Known rows, with every step that occurs:
M, Y, W: [-11.7  18.0   1.4  47.0   4.1 -34.2  16.9  -8.1   9.5 -39.8 -14.6   2.2
  29.3  31.7   6.1  11.0  51.4 -12.6   5.8  20.1 -22.9  -8.0 -39.9 -46.8]
M, Y, Z: [-18.7  -2.0   1.9  35.8   6.6 -31.1  29.9   2.7  14.8 -33.1  -7.6  -1.2
  19.9  41.1  21.1  26.8   8.1  11.5 -24.7  13.6 -52.1   8.5 -33.6 -12.1]
F, L, N, W, Y, M: [-20.6   6.6  -7.5  44.2 -13.5 -43.2  36.2  -1.5  -8.3 -31.5  -3.3   6.2
   4.6  19.7  15.2  13.2  46.7  10.8  13.4  -6.0  -0.7 -18.4 -28.4 -31.7]
W, Y, M: [-33.8   7.2  -6.5  31.6  -8.3 -31.2  33.4  -1.2   6.0 -36.2  -6.1  -8.6
   8.3   5.2   3.7  10.8  41.6  21.8  12.5  -8.5 -10.7  -7.4 -42.3 -41.7]
Q, M, Y: [-26.6   8.1  22.4  31.8  23.9 -47.4  36.2  -7.0  24.6 -46.9  -4.3  -8.4
   7.4   8.7   3.4  11.4  38.9  14.2  -1.2   9.4 -38.1   2.0 -30.2 -35.3]
M, Y, W, Z, N: [  7.0  24.6  13.1   3.9   0.5 -21.3  -2.2 -23.1   6.4 -37.6  -5.6   6.4
   9.1  18.5  22.0  27.6  42.9  -1.8  -4.3  18.1 -31.0  20.1 -32.5  -2.4]
F, N, W, Z: [ 13.6  -4.9  10.2  33.3  -2.0 -31.1  23.2  -3.9 -21.8 -19.4  -1.7  13.9
  16.0  13.7  31.9  23.7  51.3   3.9  15.9  31.5 -26.5  -9.0 -33.9  21.7]
F, N, W, Z, L: [  7.5  16.3  29.6  27.6 -12.9 -22.3  35.9  13.6 -19.8 -27.2   0.0  14.7
 -17.1  16.1  15.0  10.8  31.3  19.8   7.6  32.4 -16.6 -29.9 -39.3  13.8]
N, W: [-11.5   4.4  -3.1  47.6  20.3 -31.6  21.8  -4.6 -28.8 -38.7 -14.9   8.9
  28.8  14.8   2.5  11.9  50.2  14.1  15.2  35.0 -28.8 -24.0 -16.5  -7.5]
Q, M, Y, W, Z: [ 12.8   6.0  12.6  29.8   6.4 -35.4  19.2 -23.0  15.7 -35.2  -1.9  12.6
   8.4  12.3  23.4  23.7  49.1 -10.3   6.6  13.5 -28.5  -4.4 -50.7 -16.0]
Y, Z, L, N: [-30.6  19.9  15.2  16.9 -12.3 -13.7   3.6  11.7 -27.7 -39.8  -6.2  -2.4
  -4.6  15.2   3.8   4.4  17.4   4.3 -22.2   4.3 -27.1   1.0 -40.3   4.7]
F, M: [-45.6   1.7  31.1  51.3  -2.9 -29.6  33.2 -17.9 -20.2 -45.2   1.4 -13.5
  24.3  -1.9  -6.9  35.7  55.2  22.3  19.0  17.9  -1.2  -5.9 -28.0 -26.1]
Y, W: [-21.1  15.4  -0.7  35.1  -0.4 -25.0   5.8 -23.1 -16.2 -48.3 -16.5  -4.0
  35.1  10.7  -2.5   8.6  52.3  -9.2  17.2  27.4  -4.6 -10.7 -39.8 -39.6]
W, Y, Z, L, N: [-25.5  19.5  13.5  21.7  -7.5 -12.3   8.3  14.4 -16.8 -31.8   0.5  -4.3
 -15.1  20.9  14.0  -4.7  12.5   2.7 -21.6 -13.8 -27.7   1.5 -44.9  -2.2]
Q, M, Y, Z, N: [-23.1   7.8  15.0  -0.6   7.6 -27.9  15.6 -28.0  18.2 -64.9  -8.0  -9.1
   7.6  13.5  24.4  22.6   8.0  12.9 -27.6  19.7 -46.9  24.5 -18.2  -9.1]
Z, L, W: [-11.0  34.4  12.0  38.8   3.1 -31.0  20.8   3.5  -9.4 -42.6 -14.9  -1.1
   8.7   4.0 -10.8  18.9  44.0   8.1  -1.9  27.3  -0.6 -35.9 -57.5  -4.5]
Z, N, W, Y, M: [-18.3   9.5 -12.5  27.2  -7.3 -30.7  29.9  -8.9   0.6 -47.6  -8.9   0.7
   6.1   8.3  16.0   9.2  41.0  18.8  10.3   2.7 -18.3 -12.0 -22.6 -33.6]
F, L, Z, N, W, Y: [ -1.9   6.4   8.0  34.4  16.4 -28.5  33.1  -7.4  -5.7 -15.4  11.5   6.8
  -7.3  30.0  21.9   4.8  33.1   7.3  -1.3   2.0 -17.2 -14.9 -20.9  -6.2]
N, W, Y: [ -6.0   8.3  -3.6  50.2  24.8 -25.2  29.8   1.4  -5.4 -17.9  -4.3   2.0
   5.0  26.1  19.8  -5.0  41.6  11.8  10.5  -1.1 -26.2 -17.5 -30.1 -21.6]
M, Y: [-24.6  16.0  13.4  44.2  16.9 -37.9  27.9  12.3  13.9 -23.8  -7.4  -2.0
  19.2  33.8   1.3  17.7  41.9  19.1  -2.6  10.2 -41.5   9.8 -31.7 -24.4]
Z, L, N, W, Y: [ -7.3  19.6   4.7  46.6  13.5 -19.5  21.7  14.6 -12.5 -20.8  -1.7   5.4
 -14.1  24.9  21.1 -15.8  39.0   5.1  -0.4 -12.6 -25.5 -21.6 -32.4 -13.4]

Rows:
[-23.9  12.9   6.5   2.4   6.8 -11.0   8.2 -22.7   5.4 -41.0  -3.8 -12.8
   5.7  21.3  30.5  12.2   7.2  14.5 -21.8   5.0 -34.6  26.2 -26.6  -3.5] | W, Y, Z, N
[ -8.7  15.6   2.1  34.4  23.2 -19.4  18.3  -7.9  -2.2 -28.0  -5.1   0.1
   1.9  21.6  25.9  -2.6  39.2  15.5   4.9   2.9 -31.0  -5.9 -20.9 -14.4] | Z, N, W, Y
[-16.8  26.8  23.7  15.9  -6.5 -13.0  -0.1  14.5 -27.8 -23.4  -0.6   6.3
 -12.6   4.3   1.2   6.7  39.2   7.1  -5.2  -2.9 -20.9   5.4 -46.3  17.3] | W, Z, L, N
[ -3.7  -0.4  -5.6  20.3  12.2 -22.8  10.7 -13.3 -31.7 -47.5  -1.9  12.1
  14.1   6.1   3.6  16.2  39.4   1.9  -4.4  33.5 -37.6 -14.8  -7.4  13.5] | L, Z, N, W
[ 14.8  -1.0   3.4  36.8  16.0 -26.4  18.6  -6.9 -21.8 -19.1  -4.2  21.6
  13.6  13.2  17.0  29.5  51.8  11.0  11.2  25.4 -35.1 -14.0 -33.3  20.1] | N, W, Z
[-21.0  16.1  20.1  28.0  -2.7 -13.3  38.4  10.8   3.6 -31.3  -0.9  -3.5
 -23.6  30.7  14.4  -1.6  -3.9  23.2 -20.4   4.5 -23.7 -19.1 -46.2 -13.0] | W, Y, Z, L
[ -5.5 -11.1  -5.4  39.9  -1.7 -23.6  33.3  -5.9   1.8 -28.3  -3.4  -1.1
  10.3  35.9  46.9   4.1  11.4   0.2 -10.5   8.7 -33.9  -9.5 -31.0  -6.3] | F, N, W, Y, Z
[ -9.9  16.9   2.3  23.0  16.9 -25.9   8.4 -17.0 -28.6 -51.3 -15.2   4.0
  21.9   9.5  10.1  16.0  44.3  13.6   5.2  37.6 -31.7  -9.1  -5.3  -0.7] | Z, N, W
[ -1.4   2.5   1.6  19.3  17.6 -35.8  24.0 -26.3   0.3 -67.3 -12.4   9.8
  10.9  16.8  30.6  19.1  19.7   6.6 -15.2  34.9 -49.6  -9.7  -5.4  -4.7] | Q, M, Y, Z, N, W
[ -7.9  10.3   0.9  36.9   0.3 -22.4  14.1   7.4 -37.8 -47.6 -11.7  14.2
   2.2  19.0  13.2   3.6  27.5  -1.1 -11.2  20.2 -34.0 -28.9 -21.3   7.3] | Y, Z, L, N, W
[ 11.6   2.7   3.6  31.9   8.6 -24.1  -0.4   0.2 -32.8 -18.6  -3.0  22.8
  10.1   8.7  19.4  24.5  54.1  -3.0   3.5  12.1 -37.1  -2.4 -32.6  27.1] | L, N, W, Z
[-12.8  17.0   0.8   8.2   5.9 -16.8   4.3 -24.8   7.5 -42.9  -6.6  -8.2
   9.9  16.7  32.0  21.4  16.2   4.3 -24.3   6.3 -27.7  16.0 -36.6   0.6] | L, W, Y, Z, N
[ -7.8  -5.3  -3.5  44.6   4.2 -28.8  29.2  -5.9  -8.2 -20.7  -0.1   5.7
   3.5  44.7  38.1  14.9  10.5  -1.0 -17.5  -2.0 -26.4  -8.0 -31.3  -4.3] | F, L, N, W, Y, Z
[-12.2  -0.1   3.0  42.5  -2.7 -34.6  27.7   0.8 -29.6 -39.8 -11.4   0.8
  31.6  16.3  19.2   5.0  50.4   5.5  21.4  40.4 -17.7 -18.2 -16.4  -5.9] | F, N, W
[ 15.0  12.4   6.8  35.0   0.9 -29.9  13.8  -8.6   9.9 -20.7  -3.7  16.0
  13.8  25.7  18.5  28.6  51.6  -9.7   4.5  11.4 -30.8  -0.4 -52.8  -9.6] | M, Y, W, Z
[-35.8  30.8  22.3  21.3  -4.8 -16.0   1.3  16.4 -31.4 -36.6  -6.4  -5.3
  -3.5   5.6 -12.1  -2.8  38.1   8.8  -5.8   2.9 -15.7   0.3 -39.3  -2.0] | Z, L, N
[ -8.5  24.6  32.4  36.9 -22.5 -20.9  12.1   7.6 -11.3 -35.7   5.0  11.0
 -14.7  17.0  11.8  19.1  47.6  -8.9  -7.8  -4.0 -17.1  -7.3 -45.7  -7.9] | F, M, Y, W, Z, L, N
[-12.2  19.5   6.6  37.8   4.4 -26.0  10.2  11.1 -41.4 -42.4 -12.5  12.8
   3.5  12.4   1.8   0.1  44.5   4.3   1.0  20.6 -25.1 -28.0 -20.2   0.9] | Z, L, N, W
[  0.8   6.6  -2.6  28.7  13.9 -31.9  20.5 -13.9  -6.5 -52.4 -14.0  11.8
  17.2  30.5  29.3  21.4  22.0   8.9 -16.0  34.0 -52.2  -5.7  -6.3   0.4] | M, Y, Z, N, W
[ -8.4  -5.9 -12.2  41.6   8.5 -18.8  18.1  -5.0  -8.5 -28.6  -4.8   4.9
   6.7  31.8  39.0   5.0  13.8  -5.6 -18.8  -4.9 -42.5  -4.6 -32.0  -2.2] | L, N, W, Y, Z
